What can hang from each mark:
Z_832: Z_564
Z_448: Z_180 Z_564
Z_564: Z_448 Z_832
Z_489: Z_180
Z_478: Z_448 Z_932
Z_384: Z_543
Z_319: Z_564
Z_180: Z_448 Z_489
Z_932: Z_478 Z_543
Z_543: Z_384 Z_932

Each row was made from one small tree. The marks that hang from a mark follow it in brackets, in the order of their numbers. Every link used is in the known rows. Write each row's tree.
Known rows:
Z_543[Z_932[Z_478]]: [-2.08 -2.34 -0.43 -0.15  2.68  0.10 -0.52  1.85 -0.09  1.32  0.27  2.13
  1.32  0.04  0.82 -1.46  2.93 -3.23  1.09 -0.04 -0.35  0.01]
Z_319[Z_564[Z_448]]: [-2.57 -3.32 -1.08  1.36  2.24  2.38 -3.44  2.54 -3.43  0.15  2.55  4.43
  1.60 -0.18  1.27 -2.76 -0.86 -3.25  2.02  2.56 -0.40 -0.09]
Z_448[Z_180[Z_489] Z_564[Z_832]]: [-0.53 -5.11 -0.77 -1.80  3.54  3.08 -1.41  0.19 -2.27 -1.61  4.02  5.60
  1.49  1.88 -1.49 -2.59 -1.84 -4.25  1.59 -0.12  0.22  0.78]
Z_319[Z_564[Z_448[Z_180] Z_832]]: [-2.78 -3.83 -0.85 -0.48  3.80  2.26 -3.23  1.26 -1.93 -1.76  3.86  4.68
  2.35  0.60  0.14 -3.33 -2.05 -3.45  2.34  1.17  0.03 -0.39]
Z_564[Z_448[Z_180] Z_832]: [-2.86 -3.87 -0.74 -2.02  3.88  3.13 -2.64 -1.04 -0.77 -0.82  4.49  2.25
  2.22  1.36  0.51 -2.97 -0.87 -3.31  1.55  0.03 -0.06 -0.17]
Z_319[Z_564[Z_448[Z_180[Z_489]]]]: [ 0.13 -4.63 -0.15  0.30  3.07  1.99 -3.15  5.29 -3.25 -3.36  4.89  7.28
  1.60  1.27  0.12 -3.37 -1.08 -5.15  2.53  1.95  0.83  0.78]
Z_478[Z_932[Z_543[Z_384]]]: [-0.93 -3.08 -0.73 -0.95  3.38  1.67 -0.12 -1.07 -3.07 -0.42  2.67 -5.32
  2.01  0.98  0.44 -2.06  0.76 -3.92 -0.05  0.65 -0.77  1.94]
Z_543[Z_384 Z_932]: [-2.61 -3.56 -1.59  0.05  2.47  1.45  1.75 -0.86 -0.46  0.94 -1.87 -3.67
  2.16 -0.16  0.42 -1.74  1.48 -2.41  0.70  0.40 -0.73  1.77]
Z_384[Z_543[Z_932[Z_478[Z_448[Z_180 Z_564]]]]]: [ 0.31 -3.41  0.35  1.09  4.99 -0.91 -1.54  1.85  0.42  1.32 -0.85  0.32
  0.88  0.41  1.03 -3.01  1.21 -4.34  0.08 -2.16 -0.46  2.46]
Z_832[Z_564]: [-2.42 -2.26 -1.12 -1.07  3.72  1.40 -1.81  1.29 -3.66  0.96 -0.29 -0.93
  0.85  1.43 -0.15 -1.65 -0.21 -2.03  1.30  1.33 -1.04 -0.43]
Z_832[Z_564[Z_448]]: [-2.29 -3.98 -1.25 -1.13  3.59  2.10 -2.66  1.49 -2.52  1.10  2.23 -0.04
  1.10  0.96  0.83 -2.37  0.29 -2.40  2.09  1.52 -0.99 -0.45]
Z_932[Z_478[Z_448] Z_543[Z_384]]: [-0.75 -3.19 -0.90 -0.41  3.38  0.02  0.35  1.59 -1.69  3.77  4.39 -2.53
  0.82  0.90  0.94 -2.73  4.34 -4.10 -0.25 -0.19 -1.78  1.06]
Z_478[Z_448[Z_180[Z_489] Z_564]]: [ 1.38 -4.42 -0.08 -1.51  3.85  1.90 -1.60  3.33 -3.24 -1.99  1.27  1.82
  1.02  1.94 -0.52 -3.59 -0.88 -4.70  0.85 -0.51  0.23  1.55]
Z_932[Z_478[Z_448[Z_564]] Z_543[Z_384]]: [ 0.43 -5.31 -1.58 -0.06  3.86  0.68  0.03  0.76 -1.82  4.84  4.25 -2.05
  0.73  0.57  0.76 -2.91  3.56 -4.27  0.04 -0.42 -2.00  1.92]
Z_489[Z_180]: [-0.70 -2.02 -1.45 -1.27  3.74  2.16 -2.56  1.78 -2.36 -1.27 -1.06  2.15
  1.69  1.18 -0.51 -1.84  0.49 -3.24  0.64  1.40 -0.04  0.05]
Z_543[Z_384 Z_932[Z_478]]: [-1.72 -3.92 -1.15 -0.47  2.75  0.08  1.72  0.79  0.48  2.20  0.62 -1.41
  1.91 -0.34  0.53 -1.71  3.40 -3.13  0.75  0.25 -1.07  0.90]
Z_543[Z_384 Z_932[Z_478[Z_448[Z_564]]]]: [-0.32 -5.26 -1.13 -0.82  3.28 -0.04  1.69  1.21  0.32  2.96 -0.96 -3.49
  1.80 -0.83  0.53 -2.98  2.64 -3.36  0.57 -0.79 -1.45  1.49]
Z_384[Z_543[Z_932[Z_478[Z_448]]]]: [-2.28 -0.83  0.80  1.51  2.78 -1.16 -0.87  2.11  0.02  2.25 -1.02  0.73
  0.58 -0.29  1.53 -2.35  2.36 -3.52 -0.36 -1.20 -1.06  0.98]
Z_832[Z_564[Z_448[Z_180]]]: [-0.90 -4.50 -0.89 -1.81  5.32  1.61 -3.01  2.00 -2.15 -0.88  2.40 -0.90
  1.46  2.05  0.47 -2.88 -0.09 -3.17  2.12  0.77 -0.26  0.14]
Z_319[Z_564]: [-2.76 -1.54 -0.98  1.41  2.40  1.63 -2.48  2.49 -4.42 -0.06 -0.13  3.50
  1.34  0.21  0.19 -2.05 -1.19 -2.77  1.27  2.36 -0.45 -0.05]
Z_448[Z_564]: [-1.59 -3.65 -1.57  0.38  2.95  3.19 -2.26 -0.74 -3.22  1.85  0.44  1.60
  1.12  0.65  0.42 -1.89 -0.80 -2.67  0.85  1.03 -0.70  1.02]
Z_489[Z_180[Z_448[Z_564[Z_832]]]]: [-1.17 -4.23 -1.75 -1.04  3.17  4.23 -3.29 -0.35 -2.10 -1.43  0.31  2.63
  0.77  0.89 -2.35 -2.83 -1.48 -2.06  0.89  0.26 -0.75 -1.21]
Z_384[Z_543[Z_932]]: [-3.42 -1.22 -0.41  2.78  2.42  1.06 -1.25 -0.77 -0.78  1.31 -2.06  1.11
  0.85  0.03  1.36 -1.29  0.35 -2.78  0.03 -0.19 -0.49  2.13]
Z_478[Z_448[Z_180[Z_489] Z_564[Z_832]] Z_932]: [ 0.70 -4.04  1.20 -4.44  3.93  1.84 -1.21  1.61 -2.66 -5.09  1.81 -0.05
  2.25  1.51 -1.45 -4.05 -3.29 -4.78  0.89 -1.13  0.48  0.34]
Z_932[Z_478[Z_448[Z_180[Z_489] Z_564[Z_832]]]]: [ 0.72 -4.71  0.25 -3.04  3.85  0.93 -1.04  3.12 -1.40 -0.44  4.97  5.22
  1.16  1.53 -1.15 -3.64  0.21 -5.05  1.25 -1.17 -0.38 -0.23]

Write each row's tree:
[ 1.01 -3.09  0.74 -2.95  4.97  1.41 -2.41  1.21 -3.34 -3.61 -1.55 -5.01
  2.34  1.32  0.21 -3.78 -2.61 -3.94  0.12 -0.87  0.24  0.99]
Z_478[Z_448[Z_180 Z_564] Z_932]
[-1.00 -3.89 -1.53  0.41  3.35  0.74  0.03  0.36 -1.60  4.14  5.83 -0.16
  0.87  1.06  0.69 -1.64  4.22 -4.09  0.27  0.69 -1.59  1.33]
Z_932[Z_478 Z_543[Z_384]]
[-1.50 -4.73 -0.22 -2.35  2.95  3.18 -2.00  1.11 -1.12 -2.21  6.63  6.07
  1.82  1.78 -0.26 -3.12 -0.64 -4.56  2.04  0.24  0.44 -0.03]
Z_564[Z_448[Z_180[Z_489]] Z_832]
[ 0.39 -2.18  0.16 -0.72  5.12 -0.56 -2.34  3.21 -1.80  0.93  4.36 -0.16
  0.69  2.32  0.78 -2.94  3.54 -4.96  0.15 -1.28 -0.39  0.93]
Z_932[Z_478[Z_448[Z_180]] Z_543]
[-1.98 -4.57 -0.60 -0.16  1.00  4.63 -2.08  0.17 -3.32 -1.03  4.02  5.32
 -0.22  1.03 -1.90 -2.81 -1.74 -2.60  1.19  0.17 -0.73 -0.87]
Z_180[Z_448[Z_564[Z_832]] Z_489]
[-0.30 -4.60 -0.42  0.85  1.20  4.19 -2.62  1.99 -4.20 -1.19  2.83  4.09
 -0.55  1.26 -1.26 -2.71 -0.85 -3.07  0.93  0.71 -0.43  0.01]
Z_180[Z_448[Z_564] Z_489]
[-3.30 -3.72 -1.08  0.19  1.91  4.53 -2.73 -2.04 -2.91  0.33  1.90  1.60
  0.17  0.68 -1.18 -2.64 -1.85 -1.38  0.67 -0.03 -1.14 -1.17]
Z_180[Z_448[Z_564[Z_832]]]
[ 0.11 -4.78 -0.10 -1.19  3.19  2.83 -2.49  2.91 -1.97 -2.51  5.51  4.77
  1.41  1.99  0.54 -3.05  0.17 -4.97  1.78  0.70  0.73  0.94]
Z_564[Z_448[Z_180[Z_489]]]
[ 1.06 -5.83 -0.81 -1.60  5.02 -0.41  1.39  1.82  0.74  0.90 -0.62 -4.49
  2.19  0.25  0.25 -3.44  2.30 -3.98  0.63 -1.63 -0.73  2.08]
Z_543[Z_384 Z_932[Z_478[Z_448[Z_180 Z_564]]]]
[ 2.36 -3.96  1.27 -3.29  4.15  1.49 -1.72  3.48 -3.68 -5.19  0.65 -1.24
  1.96  1.69 -0.61 -3.93 -2.41 -5.23  0.61 -0.64  0.74  1.34]
Z_478[Z_448[Z_180[Z_489] Z_564] Z_932]
[-4.29 -3.39 -1.15  0.20  2.09  2.75 -2.88  0.68 -2.46  0.36  3.80  5.72
  1.96 -0.41  0.55 -2.87 -1.74 -2.81  2.31  2.03 -0.68 -1.04]
Z_319[Z_564[Z_448 Z_832]]
[ 0.71 -3.70 -0.59 -1.15  5.14 -0.42  0.00  2.05 -1.24  1.77  4.66 -3.41
  1.23  1.97  0.56 -3.19  4.06 -4.76 -0.18 -1.00 -1.04  1.66]
Z_932[Z_478[Z_448[Z_180]] Z_543[Z_384]]
[-1.16 -4.54 -0.88 -2.46  3.60  1.97  0.47 -2.55 -2.24  0.57  2.21 -6.19
  2.22  0.28 -0.32 -3.43 -0.84 -3.71  0.00 -0.85 -1.42  1.65]
Z_478[Z_448[Z_564[Z_832]] Z_932[Z_543[Z_384]]]
[ 0.50 -1.39  0.92 -2.08  5.12  0.37 -2.41  1.75 -3.29 -3.50  1.14 -5.53
  1.81  2.26  0.67 -3.31  0.11 -4.76 -0.14 -1.29  0.43  1.52]
Z_478[Z_448[Z_180] Z_932[Z_543]]
[-1.79 -1.62  0.25 -0.83  2.75 -0.80 -0.23  3.03 -0.22  1.04 -1.17 -0.42
  1.30 -0.14  1.11 -2.53  3.07 -3.29  0.56 -0.89 -0.60 -0.09]
Z_543[Z_932[Z_478[Z_448]]]
[ 0.44 -4.54 -0.69 -1.49  3.90  1.59 -0.08 -0.64 -3.18  0.28  1.10 -7.24
  1.82  0.50  0.50 -3.35  0.06 -4.11 -0.26 -0.34 -1.13  2.47]
Z_478[Z_448[Z_564] Z_932[Z_543[Z_384]]]
[-0.70 -2.32  0.03 -1.67  3.45  0.96  0.21  0.21 -3.15 -0.69  1.25 -7.86
  1.96  0.84  0.72 -3.12  0.91 -3.94 -0.59 -0.20 -0.95  1.63]
Z_478[Z_448 Z_932[Z_543[Z_384]]]
[ 1.11 -5.12 -0.74 -0.79  3.81  2.68 -1.95  2.07 -3.10 -1.79  2.76  4.34
  1.06  2.10 -0.71 -2.52 -1.03 -4.65  1.38  0.39  0.46  1.79]
Z_448[Z_180[Z_489] Z_564]
[ 0.74 -2.82  0.29 -2.37  5.17  0.49 -0.11  0.58 -2.61 -2.70  1.49 -8.99
  2.35  1.92  0.32 -3.58  0.54 -4.64 -0.54 -1.05 -0.23  2.26]
Z_478[Z_448[Z_180] Z_932[Z_543[Z_384]]]
[-1.86 -4.23 -1.39 -1.52  4.48  2.99 -2.01 -2.01 -1.89 -0.08  1.89  1.79
  1.91  1.50 -0.65 -2.44 -2.02 -2.96  1.14 -0.31 -0.27  0.74]
Z_448[Z_180 Z_564[Z_832]]
[-0.97 -0.88  0.67 -1.38  3.31  0.86 -2.07  1.17 -3.61 -1.51  0.74 -4.41
  1.40  1.21  0.94 -2.87  0.44 -4.09 -0.21 -0.49 -0.28  0.99]
Z_478[Z_448 Z_932[Z_543]]
[-1.50 -3.21 -0.43 -1.34  2.86 -0.71  1.99  2.04  0.35  1.95 -0.81 -3.82
  1.84 -0.50  0.76 -2.76  3.51 -3.19  0.29 -0.64 -1.27  0.60]
Z_543[Z_384 Z_932[Z_478[Z_448]]]
[ 1.79 -2.27  1.54 -2.36  4.19  0.37 -1.79  3.94 -3.62 -5.11  3.22 -1.59
  1.39  2.71 -0.15 -3.45  0.28 -5.99  0.29 -1.09  0.92  1.70]
Z_478[Z_448[Z_180[Z_489]] Z_932[Z_543]]
